Each row comes from the steps of one path. Every step used is in the known rows, and no mark comes twice. Write the path behind each row, first mark first.
Known rows
R T Z: [ 0.21 -0.09 -0.15  0.10  0.10  0.27 -0.10 -0.28 -0.24  0.05  0.08  0.09
 -0.10 -0.13  0.23  0.06 -0.30 -0.33  0.10 -0.03 -0.07 -0.10  0.24  0.11
  0.16  0.22  0.18 -0.21  0.28 -0.10]
A T: [-0.09 -0.17 -0.07  0.01  0.19  0.53 -0.03 -0.15 -0.05  0.18 -0.02  0.04
 -0.12 -0.21  0.16  0.02 -0.13 -0.11  0.13 -0.16 -0.09 -0.07  0.14  0.01
  0.09 -0.10  0.05 -0.13  0.28 -0.17]
N R X P E D Z: [-0.24  0.04 -0.10 -0.01 -0.09  0.30 -0.27 -0.05  0.04 -0.14 -0.07  0.03
 -0.19  0.28 -0.60  0.02 -0.30 -0.27  0.09  0.12 -0.03  0.05  0.14 -0.17
 -0.20 -0.13  0.11 -0.46  0.18 -0.32]
R N P: [-0.04 -0.05 -0.01  0.15  0.39  0.36  0.00 -0.28 -0.10  0.05  0.08  0.07
 -0.10 -0.14  0.18 -0.16 -0.23 -0.05 -0.07 -0.05 -0.06 -0.06  0.21 -0.05
 -0.03 -0.18  0.19 -0.37  0.40 -0.16]
A J P: [-0.26  0.12 -0.14  0.03  0.17  0.32 -0.38 -0.06  0.21  0.09  0.15 -0.01
 -0.13 -0.07  0.06 -0.01  0.07 -0.16  0.23 -0.29  0.03 -0.07  0.03 -0.15
  0.13 -0.02 -0.01 -0.18  0.32  0.12]
N P X R T Z: [-0.07 -0.17 -0.28  0.18  0.22  0.23 -0.20 -0.47 -0.46 -0.05 -0.02  0.13
 -0.25  0.14  0.12 -0.14 -0.44 -0.12  0.04  0.06 -0.11 -0.12  0.25  0.03
  0.21 -0.09  0.17 -0.33  0.35 -0.26]
E D Z: [-0.12  0.04 -0.25 -0.09  0.11  0.48 -0.25 -0.20  0.15  0.02  0.19  0.04
 -0.15  0.14 -0.07 -0.01 -0.13 -0.05 -0.01  0.00 -0.07  0.18  0.14  0.03
 -0.06  0.00  0.19 -0.19  0.18 -0.09]
P J A T Z: [ 0.12 -0.21 -0.25  0.05  0.10  0.20 -0.11 -0.17 -0.19  0.01 -0.06  0.07
 -0.03 -0.43  0.03  0.16 -0.27 -0.23 -0.06 -0.26 -0.17 -0.07  0.29 -0.01
  0.20 -0.08 -0.13 -0.08  0.31 -0.02]
P E D: [-0.11 -0.02  0.18  0.02  0.14  0.27 -0.08  0.00  0.06 -0.02  0.16  0.11
 -0.13 -0.04 -0.04 -0.05 -0.14 -0.35  0.13 -0.03 -0.06 -0.02  0.13 -0.03
 -0.10  0.01  0.04 -0.16  0.39 -0.03]
P J: [-0.01 -0.07 -0.05  0.01  0.22  0.24 -0.20 -0.04  0.08 -0.04  0.15  0.07
 -0.03 -0.20 -0.12  0.10 -0.03 -0.38  0.03 -0.35  0.01 -0.02 -0.03 -0.10
  0.21 -0.09 -0.07 -0.07  0.36  0.04]
X R N P: [-0.22 -0.22 -0.01  0.18  0.35  0.34 -0.06 -0.24 -0.11  0.05 -0.10  0.04
 -0.10 -0.01 -0.09 -0.22 -0.25  0.06 -0.12 -0.03  0.02 -0.08  0.15 -0.06
  0.01 -0.33  0.19 -0.43  0.46 -0.28]
A E D Z T: [-0.10 -0.27 -0.18 -0.04  0.26  0.69 -0.30 -0.05  0.04  0.03  0.07  0.10
 -0.13  0.13  0.00  0.20 -0.20  0.10 -0.06 -0.24 -0.15  0.19  0.20  0.01
  0.09 -0.15  0.14 -0.18  0.11 -0.11]
R X P J A: [-0.13 -0.22 -0.09 -0.02  0.00  0.10 -0.25  0.02 -0.14 -0.08 -0.06  0.11
 -0.07 -0.28 -0.51  0.06 -0.04 -0.41 -0.02 -0.18  0.02  0.01  0.00 -0.17
  0.14 -0.31 -0.05 -0.14  0.18 -0.19]
A J: [-0.21  0.05 -0.14  0.07  0.26  0.25 -0.29  0.05  0.08  0.08  0.01  0.03
 -0.21 -0.02  0.07 -0.01 -0.03 -0.10  0.13 -0.13 -0.04 -0.08  0.03 -0.04
  0.11 -0.18  0.08 -0.19  0.33  0.06]
J A T Z D: [ 0.00 -0.14 -0.37  0.03  0.22  0.42 -0.09 -0.23 -0.25  0.00 -0.03  0.15
 -0.05 -0.20  0.18  0.07 -0.32  0.05 -0.02  0.01 -0.35 -0.05  0.43  0.04
  0.06 -0.08  0.23 -0.09  0.18 -0.16]
N P J A: [-0.12 -0.26 -0.14  0.01  0.27  0.10 -0.16 -0.07 -0.14 -0.06  0.03  0.06
 -0.09 -0.24 -0.17 -0.18 -0.08 -0.14 -0.16 -0.34  0.04 -0.09  0.14 -0.07
  0.10 -0.30 -0.17 -0.13  0.46 -0.06]
W R: [-0.15 -0.07  0.06 -0.05  0.32  0.48 -0.31  0.03  0.22 -0.04  0.14  0.07
  0.03 -0.10  0.15 -0.15  0.02 -0.25  0.20 -0.24 -0.07 -0.14  0.01 -0.10
  0.08 -0.11 -0.19 -0.21  0.42 -0.01]
X P J A T Z: [-0.09 -0.20 -0.26  0.03  0.05  0.17 -0.13 -0.18 -0.27  0.07 -0.17  0.09
 -0.03 -0.31 -0.26  0.19 -0.24 -0.21 -0.14 -0.29 -0.05 -0.02  0.29 -0.04
  0.21 -0.15 -0.13 -0.17  0.30 -0.18]
A E D Z: [-0.03 -0.17 -0.36  0.02  0.21  0.58 -0.28 -0.04  0.12  0.04  0.10  0.14
 -0.14  0.13 -0.11  0.08 -0.07  0.01 -0.03 -0.11 -0.10  0.28  0.18  0.01
  0.07 -0.04  0.18 -0.26  0.13 -0.10]
A T Z D: [ 0.03  0.05 -0.30  0.08  0.27  0.51 -0.15 -0.29 -0.13 -0.01  0.10  0.18
 -0.08 -0.08  0.24  0.20 -0.37 -0.05  0.06 -0.03 -0.32  0.01  0.36  0.00
  0.16  0.07  0.32 -0.12  0.18 -0.16]
X R: [-0.29 -0.26 -0.01  0.00  0.19  0.36 -0.22 -0.04  0.03  0.03 -0.10  0.06
 -0.11  0.03 -0.20 -0.15 -0.02 -0.13  0.04 -0.13  0.06 -0.14 -0.02  0.00
  0.10 -0.25  0.03 -0.23  0.37 -0.23]
T Z: [ 0.08  0.02 -0.12  0.01  0.21  0.26 -0.25 -0.18 -0.03 -0.07  0.08  0.15
 -0.06 -0.11  0.11  0.03 -0.22 -0.27  0.03 -0.08 -0.12 -0.13  0.11  0.09
  0.13  0.03  0.10 -0.24  0.36 -0.08]
T Z D: [ 0.03  0.11 -0.29  0.03  0.32  0.34 -0.28 -0.21 -0.04 -0.17  0.18  0.21
 -0.04  0.01  0.12  0.10 -0.27 -0.14  0.03  0.01 -0.26 -0.03  0.24  0.02
  0.14  0.04  0.34 -0.16  0.25 -0.09]
W R T Z D: [ 0.10  0.02 -0.20  0.07  0.29  0.45 -0.28 -0.19 -0.09 -0.10  0.27  0.18
  0.05 -0.02  0.32  0.07 -0.30 -0.21  0.21 -0.03 -0.23 -0.03  0.36 -0.06
  0.16  0.25  0.21 -0.16  0.27 -0.02]
X R T: [-0.14 -0.36 -0.03  0.08  0.07  0.36 -0.07 -0.13 -0.20  0.16 -0.11  0.02
 -0.14 -0.01 -0.10 -0.14 -0.11 -0.17  0.11 -0.06  0.13 -0.09  0.09  0.03
  0.14 -0.05  0.13 -0.21  0.32 -0.24]
A J P N: [-0.26  0.20 -0.14  0.13  0.29  0.31 -0.40 -0.15  0.18  0.01  0.14 -0.03
 -0.20 -0.05  0.25  0.03 -0.06 -0.07  0.38 -0.29 -0.03 -0.06  0.15 -0.09
  0.04 -0.08  0.10 -0.29  0.35  0.14]
Z T: [-0.15 -0.19  0.14 -0.08  0.27  0.50 -0.18 -0.10 -0.04  0.07  0.04  0.07
 -0.09 -0.12  0.14  0.03 -0.14 -0.14  0.07 -0.30 -0.06 -0.19  0.03  0.02
  0.12 -0.25  0.01 -0.09  0.31 -0.10]
N P X: [-0.17 -0.01 -0.15  0.03  0.39  0.35 -0.23 -0.30 -0.16 -0.09  0.13  0.13
 -0.23  0.03  0.18 -0.18 -0.15 -0.12  0.06 -0.10 -0.11 -0.12  0.08 -0.05
  0.08 -0.30  0.04 -0.23  0.38 -0.12]
W R X P: [-0.25 -0.03  0.07 -0.05  0.16  0.44 -0.41  0.05  0.11 -0.11  0.06  0.13
 -0.04 -0.07 -0.20 -0.05 -0.04 -0.38  0.23 -0.10 -0.03 -0.05 -0.06 -0.20
  0.09 -0.19 -0.07 -0.30  0.23 -0.23]
J A T: [-0.11 -0.34 -0.10 -0.01  0.12  0.42  0.03 -0.08 -0.17  0.20 -0.14  0.02
 -0.11 -0.33  0.10 -0.11 -0.08 -0.02  0.06 -0.14 -0.11 -0.13  0.22  0.02
  0.01 -0.24 -0.07 -0.11  0.30 -0.20]
J P E: [-0.10 -0.04  0.18  0.02  0.05  0.25 -0.14 -0.16  0.12  0.03  0.18  0.00
 -0.02 -0.21  0.00  0.03 -0.02 -0.44  0.23 -0.32  0.07 -0.20  0.05 -0.11
 -0.02  0.01 -0.25 -0.18  0.47 -0.03]
N P E: [-0.12 -0.11  0.17  0.12  0.28  0.11 -0.04 -0.12 -0.14 -0.03  0.05  0.07
 -0.15 -0.10  0.02 -0.14 -0.23 -0.26  0.04 -0.20  0.02 -0.21  0.12  0.00
 -0.07 -0.22 -0.16 -0.27  0.56 -0.17]
A E: [-0.01 -0.30 -0.14  0.11  0.32  0.49 -0.20  0.11  0.02  0.05 -0.03  0.18
 -0.07 -0.12 -0.01  0.03  0.03 -0.16  0.08 -0.25 -0.05 -0.02  0.06 -0.01
  0.21 -0.17  0.02 -0.23  0.32 -0.12]

Write each row's path
[ 0.01 -0.23 -0.10  0.13  0.30  0.13  0.01 -0.20 -0.17  0.00  0.04  0.03
 -0.04 -0.33 -0.03 -0.11 -0.19 -0.12 -0.21 -0.22 -0.04 -0.04  0.25 -0.12
  0.04 -0.27 -0.01 -0.25  0.45 -0.03]
R N P J A
[-0.24  0.23 -0.14  0.05 -0.05  0.22 -0.32 -0.14  0.25  0.04  0.25 -0.09
 -0.18  0.12 -0.04  0.15 -0.15 -0.15  0.18 -0.14 -0.03  0.13  0.17 -0.15
 -0.13  0.08 -0.06 -0.22  0.26  0.16]
A J P E D Z
[-0.20  0.02  0.19  0.02 -0.02  0.20 -0.18  0.01 -0.05 -0.09  0.04  0.17
 -0.20  0.01 -0.40  0.02 -0.20 -0.47  0.15  0.10 -0.05  0.07  0.04 -0.14
 -0.10 -0.10  0.15 -0.23  0.19 -0.27]
R X P E D
[-0.05 -0.03 -0.11  0.10  0.28  0.39 -0.31 -0.03  0.06 -0.21 -0.06  0.04
 -0.21  0.03 -0.01 -0.10 -0.23 -0.19  0.36  0.01 -0.14 -0.19  0.14 -0.08
 -0.03 -0.20  0.23 -0.43  0.27 -0.19]
P N R X
[-0.04 -0.11 -0.11  0.01  0.15  0.39 -0.28  0.08  0.09 -0.12 -0.04  0.06
 -0.15  0.02 -0.20 -0.12 -0.11 -0.27  0.22  0.00 -0.08 -0.19  0.00 -0.14
  0.05 -0.15  0.15 -0.32  0.24 -0.21]
N R X
[-0.30  0.12  0.02  0.00  0.00  0.35 -0.33 -0.18  0.18  0.05  0.22 -0.11
 -0.18  0.13  0.06  0.25 -0.27 -0.08  0.17 -0.29 -0.05  0.05  0.20 -0.15
 -0.10 -0.04 -0.08 -0.14  0.23  0.15]
A J P E D Z T
[-0.18 -0.23 -0.13  0.05  0.01  0.48 -0.21 -0.41 -0.13  0.09  0.12  0.00
 -0.13  0.02  0.04 -0.08 -0.03 -0.23  0.29 -0.14  0.06 -0.08  0.09 -0.15
  0.21  0.01  0.04 -0.19  0.24 -0.13]
J P X R T
[-0.15  0.06 -0.02  0.02  0.26  0.42 -0.29 -0.29  0.15 -0.04  0.21  0.02
 -0.09 -0.12  0.21 -0.03 -0.05 -0.17  0.33 -0.31  0.00 -0.10  0.15 -0.05
  0.01 -0.03  0.05 -0.30  0.36 -0.02]
J P N
[-0.17 -0.14 -0.07  0.13  0.25  0.43 -0.11 -0.32 -0.07 -0.02 -0.07  0.05
 -0.10 -0.02  0.10 -0.07 -0.15 -0.11  0.06  0.11 -0.17 -0.08  0.07 -0.11
  0.09 -0.34  0.19 -0.30  0.30 -0.12]
P X R N
[-0.17  0.07 -0.01  0.01 -0.14  0.25 -0.22 -0.15 -0.02 -0.10  0.04  0.05
 -0.20  0.13 -0.42  0.15 -0.29 -0.36  0.06  0.12 -0.06  0.18  0.08 -0.09
 -0.18 -0.11  0.12 -0.28  0.12 -0.28]
R X P E D Z
[-0.22 -0.13  0.09  0.06  0.04  0.18 -0.19  0.07 -0.07 -0.14 -0.19  0.07
 -0.14  0.04 -0.51 -0.03 -0.18 -0.42  0.18 -0.03  0.05 -0.23  0.03 -0.18
 -0.05 -0.24 -0.05 -0.43  0.36 -0.34]
N R X P E
[-0.04  0.15 -0.36  0.25  0.21  0.27 -0.36 -0.26 -0.04 -0.02  0.04 -0.05
 -0.19  0.08  0.24  0.06 -0.33 -0.06  0.43 -0.18 -0.04 -0.16  0.44 -0.06
  0.11  0.23  0.20 -0.50  0.36  0.09]
A J P N R T Z
[-0.38 -0.02 -0.14  0.03  0.37  0.40 -0.29 -0.06 -0.03 -0.07 -0.19  0.06
 -0.14  0.17 -0.24 -0.15 -0.12 -0.02  0.18 -0.18  0.09 -0.18  0.19  0.00
 -0.02 -0.28  0.13 -0.55  0.44 -0.26]
X P N R
[-0.04 -0.04  0.07 -0.01  0.21  0.45 -0.37  0.06  0.20 -0.14  0.16  0.09
 -0.05 -0.15  0.09 -0.07 -0.06 -0.41  0.31 -0.07 -0.15 -0.11 -0.06 -0.19
  0.06 -0.10 -0.07 -0.19  0.24 -0.09]
W R X
[-0.16 -0.21 -0.03  0.20  0.32  0.21 -0.09 -0.20 -0.06  0.00 -0.03  0.03
 -0.06 -0.11 -0.22 -0.07 -0.23 -0.14 -0.16 -0.20  0.07  0.00  0.12 -0.16
  0.13 -0.28  0.06 -0.33  0.44 -0.14]
X R N P J
[-0.02 -0.41 -0.23  0.03  0.25  0.36 -0.22  0.23  0.04 -0.01  0.07  0.21
 -0.06 -0.20 -0.29  0.01  0.04 -0.18 -0.07 -0.28 -0.08  0.18  0.19 -0.11
  0.20 -0.13  0.01 -0.09  0.25  0.04]
P J A E D
[ 0.02 -0.25 -0.13  0.12  0.06  0.27 -0.14 -0.25 -0.25  0.07 -0.10  0.08
 -0.11  0.00 -0.01 -0.03 -0.30 -0.22  0.06 -0.01  0.01 -0.10  0.19  0.10
  0.21  0.07  0.17 -0.27  0.33 -0.23]
X R T Z
[-0.22 -0.29 -0.17  0.13  0.24  0.36 -0.13 -0.36 -0.39  0.05 -0.02  0.08
 -0.29  0.14  0.05 -0.23 -0.25 -0.07  0.11 -0.02  0.00 -0.08  0.15 -0.04
  0.16 -0.22  0.14 -0.26  0.34 -0.27]
N P X R T
[-0.26  0.18 -0.24  0.04  0.20  0.34 -0.43 -0.23  0.13  0.01  0.22  0.02
 -0.20 -0.01  0.19  0.03  0.03 -0.19  0.33 -0.21 -0.10 -0.07  0.02 -0.21
  0.18 -0.12  0.00 -0.16  0.26  0.17]
A J P X
[-0.25 -0.11 -0.13 -0.02  0.11  0.38 -0.34  0.06 -0.01 -0.08 -0.16  0.11
 -0.14  0.11 -0.48 -0.13 -0.09 -0.27  0.13 -0.04  0.04 -0.13  0.00 -0.16
  0.07 -0.22  0.12 -0.43  0.22 -0.37]
N R X P
[-0.14  0.06 -0.15 -0.06  0.16  0.49 -0.33 -0.36  0.09 -0.05  0.29  0.06
 -0.08 -0.07  0.16 -0.04  0.05 -0.30  0.26 -0.23 -0.08 -0.10  0.01 -0.16
  0.14 -0.05 -0.05 -0.13  0.27  0.01]
J P X
[-0.15  0.04 -0.06  0.03  0.15  0.23 -0.11 -0.23 -0.04 -0.06  0.17  0.02
 -0.21  0.13 -0.08 -0.08 -0.34 -0.09 -0.06 -0.04 -0.05  0.08  0.23  0.02
 -0.23 -0.08  0.01 -0.28  0.40 -0.13]
N P E D Z
[-0.28 -0.18 -0.11  0.00  0.22  0.41 -0.28 -0.18 -0.06 -0.06 -0.04  0.08
 -0.17  0.07 -0.06 -0.11 -0.06 -0.15  0.12 -0.02 -0.06 -0.13 -0.03 -0.07
  0.16 -0.35  0.04 -0.20  0.33 -0.15]
P X R
[-0.30 -0.09 -0.25  0.15  0.04  0.35 -0.33 -0.28 -0.09  0.14  0.05 -0.04
 -0.25  0.08  0.07 -0.01 -0.05 -0.14  0.34 -0.11  0.02 -0.03  0.11 -0.20
  0.25 -0.05  0.10 -0.19  0.23  0.03]
A J P X R T
[-0.03 -0.03  0.11  0.08  0.36  0.50 -0.14 -0.08  0.19  0.02  0.15  0.04
  0.08 -0.21  0.29 -0.07 -0.09 -0.20  0.13 -0.08 -0.13 -0.09  0.12 -0.14
  0.02 -0.10 -0.05 -0.31  0.39  0.01]
W R N
[-0.20  0.05 -0.01  0.08  0.18  0.30 -0.30 -0.17 -0.09 -0.11 -0.06  0.11
 -0.21 -0.04 -0.15  0.04 -0.20 -0.25  0.26 -0.01 -0.06 -0.02  0.07 -0.03
 -0.01 -0.25  0.26 -0.35  0.20 -0.28]
R X P N
[-0.19 -0.38 -0.08  0.17  0.26  0.12 -0.04 -0.15 -0.17  0.01 -0.14  0.00
 -0.03 -0.22 -0.28 -0.18 -0.17 -0.02 -0.26 -0.18  0.05 -0.05  0.21 -0.13
  0.05 -0.41 -0.03 -0.30  0.47 -0.15]
X R N P J A
[-0.09 -0.03 -0.26  0.16  0.24  0.29 -0.21 -0.29 -0.31 -0.05 -0.18  0.07
 -0.15  0.14 -0.05  0.00 -0.39 -0.11  0.20 -0.05  0.04 -0.17  0.41  0.10
  0.07  0.06  0.26 -0.59  0.37 -0.27]
X P N R T Z
[-0.10  0.03 -0.12  0.07  0.18  0.48 -0.40 -0.14  0.22 -0.20  0.10 -0.01
 -0.14 -0.01 -0.03 -0.11 -0.11 -0.25  0.44 -0.16 -0.07 -0.17  0.14 -0.19
 -0.01 -0.06  0.13 -0.44  0.27 -0.14]
J P N R X
[-0.20  0.09  0.08  0.13  0.08  0.13 -0.25 -0.03  0.15  0.06  0.11 -0.03
 -0.13 -0.14  0.05  0.08 -0.03 -0.33  0.30 -0.30  0.02 -0.16  0.07 -0.16
 -0.01 -0.05 -0.21 -0.19  0.44  0.13]
A J P E
[-0.22  0.02 -0.14  0.01  0.31  0.49 -0.34 -0.16  0.20 -0.09  0.08 -0.03
 -0.08  0.05  0.03 -0.16 -0.04 -0.09  0.34 -0.31  0.05 -0.22  0.20 -0.11
 -0.01 -0.04  0.03 -0.46  0.42 -0.06]
J P N R
[-0.13 -0.11 -0.39  0.04  0.15  0.27 -0.18 -0.21 -0.30 -0.04 -0.07  0.19
  0.01 -0.21 -0.25  0.22 -0.31 -0.07 -0.16 -0.21 -0.16  0.08  0.39 -0.09
  0.22 -0.12  0.12 -0.10  0.19 -0.17]
X P J A T Z D
[-0.21 -0.28 -0.21 -0.02  0.02  0.17 -0.32  0.14 -0.08 -0.14 -0.20  0.07
 -0.08 -0.11 -0.70 -0.07 -0.04 -0.32 -0.01 -0.18  0.06 -0.12  0.04 -0.24
  0.12 -0.32 -0.07 -0.30  0.26 -0.24]
N R X P J A
[-0.34 -0.10 -0.13 -0.04  0.13  0.49 -0.37 -0.30  0.07 -0.03  0.12  0.03
 -0.10  0.05 -0.09 -0.12  0.05 -0.21  0.22 -0.19 -0.01 -0.12 -0.05 -0.18
  0.18 -0.20 -0.06 -0.21  0.30 -0.12]
J P X R
[-0.21 -0.08  0.10 -0.01  0.18  0.35 -0.11 -0.26 -0.11 -0.06  0.14 -0.01
 -0.21  0.17  0.02  0.04 -0.46 -0.01 -0.09 -0.20 -0.09  0.00  0.26  0.01
 -0.20 -0.21 -0.03 -0.20  0.34 -0.14]
N P E D Z T
[-0.04  0.03 -0.13  0.14  0.42  0.40 -0.07 -0.44 -0.18 -0.05  0.13  0.09
 -0.19 -0.07  0.32 -0.13 -0.26 -0.10  0.02  0.03 -0.19 -0.06  0.19 -0.10
  0.02 -0.28  0.19 -0.33  0.37 -0.10]
R N P X
[-0.12 -0.09 -0.40  0.19  0.31  0.31 -0.23 -0.49 -0.48 -0.17  0.08  0.21
 -0.23  0.26  0.13 -0.05 -0.49  0.01  0.02  0.15 -0.21  0.00  0.38 -0.04
  0.20 -0.06  0.43 -0.25  0.24 -0.25]
N P X R T Z D
[-0.26 -0.17  0.20  0.21  0.23  0.22  0.04 -0.15 -0.09 -0.01 -0.02  0.08
 -0.14  0.07 -0.14 -0.18 -0.35 -0.10 -0.09  0.12 -0.03 -0.01  0.28 -0.11
 -0.19 -0.22  0.17 -0.41  0.47 -0.22]
X R N P E D
[ 0.04 -0.20 -0.30  0.11  0.21  0.16 -0.10 -0.24 -0.30 -0.01 -0.04  0.10
 -0.09 -0.34  0.03  0.02 -0.38 -0.10 -0.17 -0.31 -0.14 -0.07  0.37 -0.03
  0.17 -0.15 -0.14 -0.16  0.40 -0.11]
N P J A T Z
[-0.13 -0.50 -0.30  0.10  0.12  0.27 -0.34  0.30 -0.08 -0.12 -0.28  0.18
 -0.06 -0.11 -0.75  0.04  0.01 -0.26  0.00 -0.29  0.03 -0.02  0.10 -0.26
  0.27 -0.38 -0.09 -0.38  0.21 -0.25]
N R X P J A E
[-0.28  0.07  0.10  0.04  0.27  0.41 -0.43 -0.05  0.10 -0.20  0.04  0.10
 -0.10 -0.04  0.00 -0.03 -0.15 -0.28  0.38 -0.09 -0.10 -0.05  0.07 -0.15
 -0.01 -0.26  0.05 -0.39  0.25 -0.19]
W R X P N
[ 0.03 -0.34 -0.22  0.22  0.40  0.34 -0.05  0.03 -0.09 -0.01  0.04  0.20
 -0.07 -0.21 -0.15 -0.06 -0.16 -0.02 -0.24 -0.18 -0.12  0.24  0.38 -0.17
  0.07 -0.20  0.13 -0.28  0.30 -0.02]
R N P J A E D
[-0.21 -0.06 -0.11  0.11  0.15  0.50 -0.21 -0.42  0.06  0.01  0.11 -0.01
 -0.04 -0.06  0.07 -0.04 -0.04 -0.18  0.16 -0.06 -0.07 -0.07  0.07 -0.22
  0.10 -0.19  0.07 -0.32  0.29 -0.08]
J P X R N
